Each row was made from one walk, in order. Every step used is in the known rows, and no mark comes twice. Write each row's walk.
In the rows, zero is written as 128.
Known rows
a/l: [121 153  68 101 111 159 143 133 120 128 153 129 150 135 140 153 131  85
 141 104  92  82  90 127 207 138  96]
l/a/s: [126 152 175 123 120 146 142 129 131 145 127 138  90 126 136 158 128 139
 122 112  74 111 196 175 171 115 114]
l/q/a/s/d: [110 117 171 136 115 143 126 116 132 128 124 129 119 155 157 112 133 156
  93 124 103 120 130  39  49 122 100]
q/z/a/s/l: [124 125 133 122 157 155 116 148 133 159 194 129  31 125 123 130 177 137
 144 123  61 138 173 103  68 121  76]
a/s/l/d: [102 134 149 109 106 160 130 148 160 147 164 131  82 135 151 118 166 116
 124  99 120 145 169 112 126 121  79]
z/s/d/q: [110 107 136 130 177 152 114 102 102 118  87 116 130 123 136 129 154 111
 170 108 219 102 110 125 131 131  87]
q/a/s/d/z: [126 135 140 144 135 143 125 144 133 135  96 116  92 116 148 125 166 155
 136 122 116  89 134  48 117 112  74]
s/d/q: [123 124 114 135 175 155 120 105 102 150  80 111 150 115 133 134 149 116
 179 113 173 116 105  85 126 125  93]
n/d/a: [127 155 157 144 113 139 137 150  97 145  90 117 154 124 138 182 123 120
 140 106 162 115  99  92 113 131 148]
z/s: [111 124 118 103 136 148 131 137 110 134 142 139 129 138 148 143 139 101
 138  99 173  77 145 174 189 160  98]
l/s/d/z: [131 141 158 114 200 183 132 126 127 145 104 117 116 106 157 115 182 147
 179 107 169  89 151  92 158 127  89]
z/a/s/d: [114 110 135 143 150 141 125 150 124 125 160 110 108 121 157 115 152 145
 110 117 103 110 167  84  74 108  86]
l/q/z/s: [120 118 120  79 167 161 108 107 107 188 155 146  93 170 138 148 153 130
 130 119 159 106 119 158 159 162 120]
z/a/l/q: [125 128 106  74 132 167 137 122 118 136 163 134 135 177 118 115 124  87
  85 123  55  95  80  79 154 143 104]
n/d/z: [137 162 114 118 134 153 141 160 115 180  66 124 111 124 120 170 141 118
 179 112 178 101 126 110 191 141 120]
n/d/z/a/s/l: [128 144 175 136 130 156 138 173 141 137 111 124  34 124  93 132 155 124
 159 120 132 137 164  86  95 108  87]
a/s: [120 149 118 137 124 137 134 144 131 169 149 133 117 117 155 153 144 131
 124 105 107 106 169 143 156 120 101]
q/z: [133 142  72 102 162 152 120 136 108 200 148 130 109 127 147 171 163 132
 168 116 112 102 135 129 169 156 110]
s/d/z/a: [135 110 107 101 186 165 125 149 111 151 113 107 111 130 130 112 165 123
 158 126 135  94 133  72 165 135  83]
n/d: [118 151 115 126 110 145 145 158 112 155  96 126 138 128 138 173 120 116
 158 105 165 107 134 116 142 146 128]
d/s/l/q/a: [108 117 243  93  68 174 131 106 119  98 151 146 153 183 112 106 143  88
 129 121 124 147 116  63  98 155 104]
n/d/q: [126 156 130 144 141 141 135 133 105 168  41 119 129 116 114 174 129 112
 175 110 181 120 106  94 120 130 122]
s/l: [116 139 118 102 127 168 138 136 120 133 150 141 121 134 120 133 138  90
 180 103 129 129 144 124 154 153  88]
a/s/d/q/z: [128 135 118 160 192 141  99 105 116 186 111 106  73  99 141 157 184 164
 169 122 141 133 129  96  86  91  92]
a/s/d: [112 131 124 149 134 143 127 136 127 137 148 117 124 113 168 136 147 147
 137 106 141 114 162 112 110 105  95]

Which walk is each row?
[123 124 132 135 150 153 122 126  90 129 125 108 170 121 159 144 141 123
 141 107 153 113  96  81 123 125 119]
s/d/a
[117 116 182  75 127 171 126 114 123 120 106 155  67 181  93  96 149  98
 147 122 156 108 103  97 143 169  75]
d/z/s/l/q/a
[125 126 187  97 173 172 115  90 108 125 103 141  24 135  81 149 160 111
 199 118 143 138 145 186 144 139  90]
d/q/z/s/l/a
[134 130  90 111 173 169 125 134 111 162 100 114 133 122 139 132 161 124
 184 115 172  97 124  98 195 133  90]
s/d/z
[116 131 252  93  84 186 143 117 117  89 156 138 132 149 102 133 138  83
 170 111 126 152 179 167 184 138 109]
d/s/l/a
[117 133 110 131 130 151 129 107 114  87  81 110 145 128 126 130 142 102
 144 119  97  89  39  23  93 120  74]
s/d/q/a/l
[119 133 139 166 165 140 116 108 120 150  95 111 114 103 142 137 157 142
 152 112 152 126 134  97 101  91  87]
a/s/d/q
[115 144 175 151 118 138 128 117 136 119  93 135  72 120 103 123 153 117
 151 116  92 133 124  63  51 116  64]
d/q/a/s/l
[126 111 116 137 177 146 109 148 124 160 179 106  69 118 161 135 177 169
 124 127  88 115 162  79  58 108  91]
q/z/a/s/d
[121 137 112 129 130 159 126 120 101  89 148 105 171 127 151 145 137 105
 133 105 118 102  47  76 148 109 110]
s/d/a/l
[107 111 166  85 150 164 102 130 117 138 170 125  65 146 147 136 189 117
 134 103 165 135 100 127 117 147 100]
q/z/s/l/d/a
[121 119 132 138 154 144 123 113 105 124  56 114 144 124 134 125 147 124
 157 123 137 101  87  29  72 136  81]
s/d/q/a
[118 138 140 120 166 154 105 117 150 193 123 122  30 121 127 141 199 137
 157 114 123 164 133  99  93 106  77]
a/s/l/d/q/z
[104 128 125  76 120 172 134 145 140 146 145 132 117 145 142 121 158  92
 149 100 140 136 139 103 158 153  84]
s/l/d
[124 170 128 137  97 147 142 143 105 108 113 113 150 130 132 184 117 100
 125 104 128 103  47  93 133 114 140]
n/d/a/l
[116 121 113 122 158 158 102 112  96  90 175 106 111 132 153 152 167 124
 136 109 150  94  44 122 134 113 107]
q/z/s/d/a/l
[112 112 103  87 154 174 106  93 114 115 178 126  98 169 143 133 153 125
 132 118 151 106  68 124 148 129 105]
a/l/q/z/s/d
[119 126 137  88 146 171 128 137 120 129 131 143  76 139 107 121 163  88
 192 104 191 103 138 165 214 153  69]
d/z/s/l
[125 137 191 149 158 149 124  94 123 130  75 115  88 113 123 142 142 148
 151 117 121 134 161 132 114  85 101]
l/a/s/d/q
[134 148 149 140 142 138 139 180 133 169  94 116  61 119 119 151 150 140
 127 121 128 102 159  95 125 108 105]
n/d/z/a/s
[110 121 220  92  94 185 129 103 116 129 169 144 157 176 112 117 144  79
 146 113 165 166 133 117 154 144 114]
d/s/l/q
[127 128 104 115 192 145 104 107  98 183 102 129  77 125 126 163 174 121
 171 116 170 100 109 153 152 145  94]
d/q/z/s
[120 132 139  93 116 150 137 119 112 159 107 146 149 172 135 127 123 117
 104 124  87 101 104  59 116 171 110]
l/q/a
